Known rows, with every way that one mark hangs from another
{bosut {numi dogu} pino}: [ 4.84 -3.83 -2.85  0.64  4.65  4.90  3.61  2.07  1.36  6.13  2.10 -0.22
 -1.96 -0.95  0.29 -2.41  1.31  2.01 -1.04 -3.45]
{dogu {dute {bosut numi pino} gofe}}: [ 2.89 -2.64  0.76 -0.84  2.51 -0.72  1.44  1.03 -0.79  7.57  0.41  2.63
  0.41 -0.05 -0.24  1.73 -1.04  2.78  3.42 -5.08]
{bosut numi}: [ 3.23 -2.87 -2.21  0.44  3.76  3.50  2.39 -0.19  1.35  4.47  2.22  1.83
 -1.29 -2.13  0.22  0.33  0.49  0.85 -1.16 -4.29]
{pino {keso {dute {bosut {numi dogu}} gofe}}}: [ 0.58 -2.71 -1.33  2.60  2.00 -1.06  0.12  0.99 -3.15  4.20  2.21 -2.06
 -2.61  0.33  1.28  0.60  1.48  4.87  0.77 -3.45]
{numi {bosut pino} {dogu {dute {gofe falan}}}}: [ 2.72 -0.91 -4.37 -4.82  3.92  2.40  1.87  2.04  0.57  0.74  0.95  0.53
  1.60 -1.46  1.49  0.82  0.41  1.69  1.09 -4.59]
{bosut numi pino}: [ 4.62 -3.81 -2.38  0.21  3.36  4.03  4.19  1.10  0.88  7.32  1.83  2.13
 -0.66 -1.73  0.39 -0.70  0.65  0.61 -0.11 -4.15]
{numi {bosut {dute {gofe falan}} {pino keso}} dogu}: [ 2.50 -1.58 -4.21 -2.03  3.54  2.73  2.78  3.11 -1.97  1.66  0.23 -2.99
 -0.03 -0.53  0.65  1.79 -0.73  3.04  1.10 -5.25]
{falan bosut}: [ 3.76 -2.48 -4.58 -1.45  2.39  2.59  1.18 -1.38  0.49  1.96  3.30  2.22
  1.22 -2.26 -1.57 -0.19  2.31 -2.25 -1.84 -3.02]
{dute {gofe {falan bosut}}}: [ 1.20 -1.02 -5.45 -2.08  1.66  0.14  0.77 -0.31 -0.37  1.30  3.55  4.30
  2.37 -1.42  0.29  1.96  0.78 -3.10 -0.82 -3.36]
{falan {bosut dute numi pino} gofe}: [ 3.88 -3.78 -1.87 -0.89  2.38  3.71  1.76  2.04  1.86  6.77  3.18  1.57
 -0.56 -0.13 -4.62  0.81 -3.29 -2.40 -0.86 -4.58]
{dogu {dute bosut {gofe falan}}}: [ 0.88 -0.27 -1.64 -3.47  2.21 -2.13 -0.85  1.94 -1.63  1.45  1.21  4.31
  1.89 -0.77  1.81  4.49  0.99  0.17  2.30 -5.27]
{numi {bosut {pino keso}} dogu}: [ 5.69 -2.94 -5.00 -1.79  3.72  5.45  3.91  1.91 -0.28  1.70  1.23 -3.67
 -0.59 -1.97  0.74 -1.49  2.29  2.50  0.13 -3.96]
{dogu {dute {gofe {falan bosut}}}}: [ 1.86 -0.37 -4.00 -3.11  2.27 -0.71 -0.34 -0.25  0.17 -0.50  3.45  5.55
  3.41 -1.51 -0.28  2.30  1.57 -1.39 -0.28 -3.74]
{gofe {falan {bosut pino}}}: [ 4.95 -2.31 -6.76 -2.66  1.76  2.88  2.48  1.80  0.13  3.65  3.27  4.03
  2.73 -1.59  0.50  0.66  2.25 -4.24 -1.02 -3.31]
{numi {bosut {dute gofe} pino} dogu}: [ 1.67 -2.75 -2.37 -2.40  3.77  4.25  3.11  0.81 -0.81  4.37 -0.66 -4.30
 -0.85 -1.08 -1.29  0.50 -2.36  2.95  0.50 -5.21]
{dute {bosut pino}}: [ 4.36 -3.13 -2.62 -2.36  1.87  2.35  2.66  2.55 -1.81  6.60  0.53  0.58
  0.65 -0.88  0.49  1.09  1.71 -1.09  1.49 -4.56]
{numi bosut {dogu {dute gofe}}}: [ 1.40 -1.22 -1.89 -3.33  4.80  2.98  0.53 -1.23  1.13 -0.93  1.04 -1.51
 -0.18 -2.32 -0.12  0.12  0.28  3.43  0.29 -4.24]
{dute {bosut {numi dogu} {pino keso}} {gofe falan}}: [ 3.35 -2.36 -2.66  0.36  2.67 -0.32  2.13  4.62 -2.21  5.05  1.85  0.82
 -1.02  1.55  2.30  1.25  1.02  2.45  2.09 -4.26]

Rows
[ 6.22 -2.83 -0.36  0.14  2.64  0.42  1.53  2.57 -0.40  5.62  1.12  1.83
 -0.21 -0.11 -0.40  1.22  1.91  3.34  2.72 -5.16]  {dogu {dute {bosut numi {pino keso}}}}
[ 6.13 -2.30 -3.16 -2.52  4.61  4.61  2.36  1.63  0.47  0.26  1.29 -2.50
  0.24 -2.62 -0.26 -1.31  2.88  3.90  0.46 -4.33]  {numi {bosut {pino keso}} {dogu dute}}
[ 3.49 -2.61 -2.70  0.66  2.00  0.79  3.07 -0.03 -2.78  4.63  1.71 -0.18
  1.71 -0.88 -2.85  0.75 -0.25  0.86  0.82 -4.22]  {falan {bosut {dute gofe} {pino keso}}}
[ 1.29 -3.14 -1.54  1.72  3.69  1.87  0.56 -1.24  0.57  4.07  2.24 -1.13
 -2.01  0.67 -3.78 -0.34 -2.22  2.46 -2.12 -3.57]  {falan {bosut {dute gofe} {numi dogu}}}
[ 0.41 -1.98 -3.15  1.82  1.42 -1.60 -0.39  2.79 -3.41  3.05  2.50 -0.07
 -1.86  0.97  2.70  2.48  1.93  3.48  0.81 -3.40]  {pino {keso {dute {bosut {numi dogu}} {gofe falan}}}}
[ 2.19 -2.63 -1.67 -2.23  1.70  0.28  2.73  1.53 -2.94  6.84  0.50  0.75
  1.05 -0.69  0.93  1.74  0.05 -0.19  2.52 -4.35]  {dute {bosut pino} gofe}
[ 4.47 -3.58 -3.66 -1.51  2.02  3.49  2.29  1.64  2.39  6.00  4.48  3.07
  0.29 -0.78 -2.78 -0.44 -1.17 -3.40 -0.95 -3.80]  {falan {bosut numi pino} gofe}
[ 5.31 -2.70 -1.91  1.36  3.67  0.83  1.74 -0.23  0.76  3.11  3.57  1.00
  0.56 -0.28 -2.17 -2.36  1.55  4.41 -0.24 -2.99]  {falan {bosut {numi {dogu {dute gofe}}} {pino keso}}}
[ 6.68 -2.65 -2.30 -0.42  3.97  2.89  0.73  2.65  2.62  1.97  5.28  1.45
 -0.24 -0.20 -3.21 -1.86  1.47  0.99 -0.74 -3.54]  {falan {bosut {numi {dogu dute}} {pino keso}} gofe}
[ 4.16 -3.18 -4.28 -0.51  1.73  2.97  2.27  1.96  0.94  6.33  2.11  3.15
  0.67  0.05 -2.37  1.61 -1.09 -1.48 -1.03 -4.63]  {gofe {falan {bosut dute numi pino}}}
[ 2.15 -2.80 -4.71 -0.48  2.23  2.49  3.32  0.66 -2.89  2.91  1.46 -4.41
  0.07 -2.18  1.77 -0.97  1.74  3.50  1.00 -3.35]  {numi {bosut {pino {keso {dute gofe}}}} dogu}
[ 2.82 -2.44 -2.05  1.39  4.22  1.70  3.21  3.97 -1.58  4.76  1.25 -0.20
 -1.69  0.36  0.79  1.05 -0.93  3.97  0.64 -4.94]  {bosut {dute {gofe falan}} {numi dogu} {pino keso}}
[ 2.35 -1.63 -1.16 -2.05  2.01 -1.23  1.05  2.84 -0.56  6.03  0.98  4.83
  1.20  0.70  1.19  3.57 -0.53  1.09  2.97 -5.34]  {dogu {dute {bosut numi pino} {gofe falan}}}
[ 3.14 -2.76 -3.21 -1.09  2.30  3.19  0.41  0.32  3.11  3.00  4.99  3.25
 -0.26 -0.89 -2.92  0.21 -1.11 -3.23 -1.96 -3.75]  {falan {bosut numi} gofe}
[ 4.23 -1.74 -0.60 -0.98  3.55 -0.87  1.12  2.63 -2.87  2.79  1.24 -0.92
  0.11 -0.14  0.56  0.18  2.75  4.12  2.50 -4.56]  {numi {dogu {dute {bosut {pino keso}} gofe}}}
[ 1.13 -1.97 -5.16  1.92  0.30 -1.23  0.57 -0.30 -1.65  2.54  4.43  3.46
  1.11 -0.72  0.91  1.82  1.32  0.50 -0.46 -2.70]  {pino {keso {dute {gofe {falan {bosut numi}}}}}}
